Each row comes from the steps of one path. Every step used is in the known rows, and no mark comes twice. Write the path behind each row, first mark first.
Known rows:
z/m: [-0.05  0.01 -0.01 -0.02 -0.12 -0.17  0.13 -0.08 -0.09 -0.31 -0.06  0.12
 -0.14  0.34 -0.07  0.19  0.07  0.00  0.27 -0.18  0.14 -0.12  0.17  0.30
 -0.04 -0.50  0.22 -0.24]
g/p/z: [-0.23 -0.02  0.00 -0.02 -0.14 -0.30 -0.15 -0.07  0.00 -0.43  0.14  0.58
 -0.05  0.05 -0.24  0.39  0.14 -0.06  0.06 -0.15  0.43  0.16  0.22  0.03
  0.04 -0.42  0.31 -0.18]
b/n/x/l/m/z/p/c: [-0.02 -0.19  0.20  0.13 -0.08 -0.31  0.09 -0.62  0.22 -0.35  0.26  0.31
  0.12  0.16 -0.02  0.24 -0.08  0.18  0.43 -0.24  0.58  0.11  0.21  0.10
 -0.20 -0.13  0.33 -0.29]
m/l/x/n/p/r: [ 0.25 -0.11  0.16  0.08 -0.12 -0.21  0.01 -0.29 -0.20 -0.32 -0.02  0.14
  0.08  0.54 -0.34  0.30 -0.25  0.11  0.36 -0.66  0.21 -0.02 -0.14  0.19
  0.02 -0.13  0.28 -0.25]
m/l: [ 0.32  0.16 -0.16 -0.07 -0.22 -0.22 -0.01 -0.22 -0.01 -0.17  0.04  0.00
  0.08  0.38  0.08  0.30  0.11  0.01  0.20 -0.25  0.24 -0.22  0.08  0.46
 -0.18 -0.38  0.09 -0.22]
c/p/r: [ 0.24 -0.03 -0.03  0.08 -0.20 -0.18  0.00 -0.27 -0.19 -0.36 -0.08  0.37
 -0.10  0.26 -0.32  0.31 -0.04 -0.09  0.28 -0.28  0.14  0.03  0.06  0.21
  0.11 -0.23  0.52 -0.27]
x/l/m/z: [-0.02  0.12  0.07 -0.07  0.07 -0.44  0.12 -0.26 -0.17 -0.22  0.17  0.00
  0.04  0.13  0.20  0.08  0.04 -0.16  0.37 -0.23  0.29 -0.17  0.35  0.33
 -0.32 -0.56  0.01 -0.17]
c/p/n/b: [ 0.14 -0.14 -0.03  0.05  0.00 -0.26  0.18 -0.33 -0.22 -0.28 -0.03  0.45
  0.16  0.27 -0.30  0.32  0.10 -0.22  0.16 -0.33  0.20  0.11  0.00  0.42
 -0.03 -0.09  0.12 -0.42]
x/n/p/r/b: [ 0.14 -0.08  0.13  0.29 -0.10 -0.19  0.08 -0.18 -0.16 -0.48 -0.04  0.15
  0.27  0.25 -0.29  0.22  0.07 -0.03  0.29 -0.59  0.21 -0.01 -0.22 -0.06
 -0.01 -0.32  0.36 -0.37]
x/l/m/z/p/n: [ 0.02 -0.20  0.07  0.06  0.02 -0.31  0.09 -0.42  0.12 -0.16 -0.07  0.35
 -0.12  0.09 -0.20  0.25  0.12  0.01  0.16 -0.31  0.32  0.11  0.36  0.37
 -0.03 -0.19  0.29 -0.21]
m/z/p/n/x: [ 0.22 -0.13  0.33  0.02 -0.11 -0.37  0.04 -0.46  0.11 -0.40  0.06  0.23
  0.18  0.26 -0.17  0.29  0.02 -0.19  0.28 -0.29  0.28  0.12 -0.08  0.08
 -0.11 -0.18  0.27 -0.36]
r/b: [ 0.11  0.02 -0.01  0.17 -0.08 -0.22  0.08 -0.11 -0.04 -0.40  0.04  0.16
  0.26  0.12 -0.03  0.20  0.27 -0.20  0.22 -0.28  0.22 -0.08 -0.10  0.03
 -0.10 -0.53  0.17 -0.40]
l/x/n/p: [ 0.19 -0.17  0.20  0.01  0.18 -0.35  0.09 -0.14 -0.25 -0.22  0.22  0.13
  0.19  0.50 -0.20  0.27 -0.14  0.10  0.35 -0.55  0.28  0.08 -0.07  0.18
 -0.16 -0.36 -0.04 -0.24]
m/l/x: [ 0.41  0.14  0.01 -0.19 -0.17 -0.29 -0.03 -0.32 -0.03 -0.13  0.12  0.07
  0.10  0.49  0.17  0.34 -0.07 -0.19  0.35 -0.33  0.31 -0.30 -0.10  0.45
 -0.26 -0.48 -0.13 -0.31]
n/x/l/m/z: [ 0.02  0.12  0.17 -0.07  0.05 -0.47  0.14 -0.31 -0.17 -0.26  0.20 -0.06
  0.12  0.15  0.21  0.10  0.00 -0.22  0.41 -0.27  0.30 -0.16  0.22  0.27
 -0.37 -0.52  0.01 -0.20]
m/l/x/n/b/r: [-0.09 -0.07  0.03  0.09 -0.10  0.04  0.40 -0.32 -0.19 -0.45 -0.09  0.30
  0.20  0.38  0.00  0.21 -0.15 -0.25  0.17 -0.61  0.24 -0.20  0.14  0.57
 -0.21 -0.17 -0.18 -0.53]
b/n/p: [ 0.08 -0.17  0.19 -0.04 -0.13 -0.34  0.04 -0.23 -0.17 -0.36  0.16  0.22
  0.03  0.34 -0.19  0.31  0.05  0.00  0.46 -0.29  0.31  0.14  0.02  0.10
 -0.06 -0.08  0.10 -0.32]
g/p/n: [ 0.03 -0.18  0.01 -0.04 -0.03 -0.10 -0.05 -0.08  0.05 -0.17  0.04  0.46
 -0.18  0.19 -0.29  0.45  0.18 -0.20  0.14 -0.25  0.21  0.20  0.23  0.15
  0.03 -0.16  0.24 -0.03]
g/p/r/b/n/x/l: [-0.02 -0.24  0.12  0.14  0.03 -0.03  0.10 -0.24 -0.18 -0.27 -0.17 -0.03
  0.20  0.06  0.11  0.39  0.00 -0.19  0.32 -0.46  0.53  0.07 -0.19  0.02
 -0.19 -0.03  0.11 -0.30]
g/p: [-0.07 -0.08 -0.03 -0.09 -0.07 -0.15  0.00  0.18 -0.02 -0.24  0.25  0.44
 -0.08  0.20 -0.08  0.46  0.03 -0.21  0.24 -0.11  0.19  0.18  0.29  0.05
 -0.15 -0.47  0.18 -0.02]
m/z/p/n: [ 0.08 -0.19  0.07  0.05 -0.07 -0.32  0.01 -0.41  0.17 -0.27 -0.03  0.45
 -0.08  0.21 -0.26  0.26  0.12  0.00  0.14 -0.25  0.29  0.11  0.35  0.30
  0.07 -0.24  0.37 -0.24]
l/m/z/p/n: [ 0.07 -0.14  0.11  0.02 -0.07 -0.37  0.07 -0.40  0.17 -0.22  0.01  0.45
 -0.14  0.15 -0.26  0.25  0.13 -0.03  0.18 -0.26  0.24  0.10  0.38  0.33
  0.00 -0.24  0.35 -0.24]
n/b/r: [-0.21 -0.13  0.01  0.06 -0.20  0.01  0.38 -0.30 -0.09 -0.58 -0.08  0.42
  0.13  0.26 -0.12  0.16 -0.02 -0.31  0.20 -0.39  0.18 -0.07  0.18  0.44
 -0.13 -0.12 -0.14 -0.56]
p/r/b/n/x: [ 0.17 -0.04  0.35  0.10 -0.24 -0.22  0.07 -0.36 -0.10 -0.51 -0.01  0.13
  0.26  0.19  0.01  0.32  0.08 -0.36  0.45 -0.34  0.31 -0.03 -0.34 -0.10
 -0.07 -0.08  0.25 -0.55]
z/p/r/b: [ 0.09 -0.07  0.07  0.28 -0.26 -0.20  0.09 -0.23  0.06 -0.51 -0.11  0.32
  0.19  0.12 -0.23  0.23  0.09 -0.07  0.23 -0.40  0.21 -0.01 -0.07 -0.01
  0.03 -0.38  0.48 -0.47]
c/p/g: [ 0.29 -0.05 -0.05 -0.04 -0.16 -0.26  0.03 -0.25 -0.30 -0.32  0.18  0.32
  0.08  0.27 -0.17  0.27  0.15  0.10  0.14  0.09  0.08  0.11  0.29  0.26
  0.18 -0.31  0.39 -0.29]
z/p/r: [ 0.02 -0.20  0.04  0.11 -0.29 -0.19  0.04 -0.26  0.11 -0.42 -0.13  0.48
 -0.07  0.26 -0.34  0.28 -0.12  0.06  0.24 -0.31  0.19  0.10  0.15  0.17
  0.17 -0.19  0.53 -0.39]
c/p/z: [ 0.02  0.07 -0.07  0.04 -0.08 -0.41 -0.12 -0.31 -0.15 -0.41  0.06  0.50
 -0.03  0.02 -0.28  0.29  0.22 -0.01  0.05 -0.12  0.42  0.08  0.14  0.22
  0.06 -0.43  0.38 -0.34]
p/z/m/l/x: [ 0.28  0.18  0.04 -0.16 -0.24 -0.32 -0.02 -0.39 -0.06 -0.21  0.02  0.07
  0.02  0.47  0.11  0.32 -0.10 -0.10  0.31 -0.36  0.36 -0.34 -0.08  0.46
 -0.23 -0.51 -0.01 -0.31]

Write each row's path:
[ 0.21 -0.20  0.17 -0.03 -0.02 -0.29  0.06 -0.24 -0.31 -0.33  0.26  0.19
  0.24  0.51 -0.23  0.22 -0.05  0.27  0.22 -0.25  0.16  0.11  0.11  0.17
  0.13 -0.22  0.15 -0.30] => l/x/n/p/g
[-0.20 -0.04  0.05  0.11 -0.16  0.03  0.38 -0.38 -0.19 -0.53 -0.15  0.32
  0.14  0.35 -0.06  0.19 -0.15 -0.16  0.12 -0.62  0.30 -0.22  0.14  0.56
 -0.17 -0.20 -0.08 -0.55] => p/z/m/l/x/n/b/r
[-0.05 -0.08  0.08  0.02 -0.04 -0.47  0.20 -0.28  0.12 -0.26  0.14  0.31
  0.01  0.08  0.04  0.17 -0.06  0.06  0.27 -0.18  0.34  0.04  0.47  0.32
 -0.22 -0.54  0.28 -0.28] => x/l/m/z/p
[ 0.22  0.08  0.00  0.05  0.17 -0.20  0.05 -0.19 -0.30 -0.11  0.03  0.14
  0.09  0.39  0.06  0.32 -0.08  0.07  0.15 -0.56  0.37 -0.24  0.06  0.47
 -0.14 -0.57  0.15 -0.27] => c/p/z/m/l/x/n
[ 0.12 -0.22  0.11  0.07 -0.06 -0.27 -0.02 -0.46  0.10 -0.37  0.36  0.25
  0.14  0.41 -0.33  0.24 -0.01  0.25  0.42 -0.28  0.41  0.19 -0.03  0.01
 -0.10 -0.10  0.17 -0.17] => n/p/c
[-0.22 -0.20  0.05  0.07 -0.20  0.07  0.35 -0.29 -0.05 -0.51 -0.10  0.51
  0.03  0.24 -0.23  0.28 -0.01 -0.35  0.15 -0.45  0.18  0.05  0.25  0.40
 -0.11  0.01 -0.05 -0.43] => g/p/n/b/r
[ 0.15  0.21 -0.11 -0.03 -0.31 -0.21 -0.01 -0.29 -0.05 -0.29 -0.08 -0.02
 -0.03  0.36 -0.01  0.28  0.10  0.16  0.14 -0.29  0.31 -0.27  0.11  0.46
 -0.13 -0.43  0.28 -0.22] => p/z/m/l
[-0.12 -0.06  0.04  0.09 -0.13  0.07  0.44 -0.31 -0.20 -0.46 -0.13  0.26
  0.14  0.41  0.00  0.19 -0.17 -0.20  0.19 -0.62  0.22 -0.24  0.16  0.58
 -0.22 -0.20 -0.14 -0.51] => z/m/l/x/n/b/r
[ 0.24  0.00  0.32  0.11 -0.23 -0.25  0.08 -0.39 -0.17 -0.50  0.01  0.15
  0.23  0.16  0.00  0.36  0.08 -0.36  0.45 -0.32  0.32 -0.01 -0.32 -0.07
 -0.10 -0.11  0.34 -0.53] => c/p/r/b/n/x
[ 0.09 -0.21  0.18  0.15 -0.12 -0.23  0.00 -0.50  0.05 -0.43  0.31  0.25
  0.17  0.33 -0.25  0.29  0.06  0.18  0.48 -0.32  0.50  0.14 -0.07 -0.06
 -0.10  0.00  0.24 -0.27] => r/b/n/p/c
[-0.17 -0.18  0.04  0.07 -0.19  0.04  0.34 -0.39 -0.06 -0.53 -0.16  0.45
  0.06  0.25 -0.23  0.19  0.02 -0.31  0.16 -0.46  0.18 -0.03  0.19  0.47
 -0.06  0.02 -0.10 -0.52] => p/n/b/r
[-0.02 -0.01  0.20  0.16 -0.30 -0.25  0.12 -0.32 -0.08 -0.46 -0.06  0.34
  0.02  0.04  0.04  0.26  0.15 -0.21  0.44 -0.32  0.32 -0.11  0.12  0.08
  0.01 -0.19  0.44 -0.52] => l/m/z/p/r/b/n
[-0.02 -0.03  0.16  0.01  0.08 -0.29  0.32 -0.19 -0.13 -0.14  0.02 -0.02
  0.05 -0.14  0.15  0.21  0.17 -0.26  0.40 -0.37  0.32 -0.04 -0.08  0.22
 -0.32 -0.21 -0.07 -0.40] => r/b/n/x/l/m
[ 0.01 -0.03  0.08  0.12 -0.17 -0.15  0.07 -0.19 -0.13 -0.40 -0.04  0.29
  0.09  0.08  0.11  0.30  0.29 -0.25  0.36 -0.24  0.34 -0.11  0.03  0.08
  0.03 -0.22  0.22 -0.52] => r/b/n
[ 0.24  0.19 -0.13 -0.06 -0.28 -0.17  0.07 -0.21 -0.05 -0.20 -0.06 -0.10
 -0.03  0.44  0.08  0.29  0.05  0.09  0.22 -0.27  0.19 -0.28  0.13  0.50
 -0.19 -0.43  0.20 -0.17] => z/m/l
[ 0.03  0.13  0.22  0.00  0.00 -0.44  0.16 -0.34 -0.19 -0.31  0.16 -0.06
  0.17  0.08  0.27  0.13  0.07 -0.28  0.45 -0.31  0.35 -0.19  0.17  0.20
 -0.36 -0.47  0.07 -0.28] => r/b/n/x/l/m/z
[ 0.04 -0.21  0.01  0.05  0.18 -0.13  0.11 -0.24 -0.13 -0.17 -0.11 -0.11
  0.24  0.12  0.09  0.27  0.03 -0.10  0.24 -0.37  0.48  0.05 -0.17  0.19
 -0.23 -0.18 -0.11 -0.30] => n/x/l
[ 0.16 -0.05  0.14  0.24 -0.22 -0.24  0.06 -0.22 -0.08 -0.52 -0.03  0.15
  0.25  0.24 -0.31  0.23  0.09 -0.09  0.33 -0.48  0.18 -0.01 -0.23 -0.08
 -0.03 -0.30  0.35 -0.38] => n/p/r/b
[ 0.02 -0.20  0.01  0.03 -0.02 -0.22  0.18 -0.30 -0.13 -0.31 -0.06  0.42
  0.19  0.32 -0.28  0.28  0.10 -0.20  0.15 -0.37  0.20  0.07 -0.03  0.37
  0.00 -0.05  0.00 -0.47] => p/n/b
[ 0.07 -0.27  0.03  0.07  0.19 -0.09  0.09 -0.33 -0.10 -0.14 -0.19 -0.07
  0.17  0.11  0.00  0.30  0.08 -0.11  0.18 -0.43  0.49  0.08 -0.17  0.22
 -0.16 -0.04 -0.07 -0.27] => p/n/x/l
[-0.18 -0.16  0.06  0.09 -0.05  0.04  0.41 -0.27 -0.19 -0.50 -0.07  0.40
  0.19  0.33 -0.05  0.18 -0.14 -0.29  0.19 -0.57  0.23 -0.13  0.14  0.49
 -0.15 -0.18 -0.20 -0.57] => l/x/n/b/r
[-0.12 -0.02  0.15  0.03 -0.06 -0.32  0.05 -0.24 -0.19 -0.41 -0.01  0.19
 -0.05  0.35 -0.24  0.23 -0.04  0.17  0.22 -0.42  0.36 -0.06  0.04  0.23
 -0.03 -0.46  0.25 -0.27] => l/x/n/p/z/m
[-0.04 -0.17  0.00  0.03 -0.08 -0.10 -0.05 -0.21  0.17 -0.31  0.38  0.45
  0.01  0.27 -0.18  0.39 -0.01  0.05  0.33 -0.15  0.40  0.20  0.18 -0.02
 -0.12 -0.24  0.26 -0.03] => g/p/c
[ 0.08 -0.27  0.02  0.05 -0.06 -0.22  0.04 -0.32  0.20 -0.21 -0.10  0.51
 -0.13  0.15 -0.35  0.32  0.17  0.03  0.09 -0.26  0.25  0.18  0.25  0.31
  0.13 -0.14  0.34 -0.29] => z/p/n
[ 0.10  0.04  0.03  0.02  0.14 -0.14  0.05 -0.08 -0.24 -0.12  0.07  0.19
  0.07  0.42  0.08  0.36 -0.13  0.06  0.15 -0.57  0.37 -0.19  0.10  0.37
 -0.15 -0.56  0.11 -0.20] => g/p/z/m/l/x/n
[ 0.01 -0.05  0.11 -0.08  0.12 -0.31  0.30 -0.16 -0.10 -0.10  0.06 -0.02
  0.00 -0.07  0.08  0.19  0.11 -0.21  0.35 -0.32  0.27  0.00 -0.03  0.29
 -0.33 -0.26 -0.14 -0.31] => n/x/l/m
[ 0.17 -0.19  0.20  0.09 -0.07 -0.22  0.02 -0.24 -0.20 -0.36 -0.02  0.23
  0.06  0.49 -0.38  0.28 -0.23  0.07  0.37 -0.62  0.20  0.04 -0.12  0.12
  0.07 -0.14  0.27 -0.28] => l/x/n/p/r
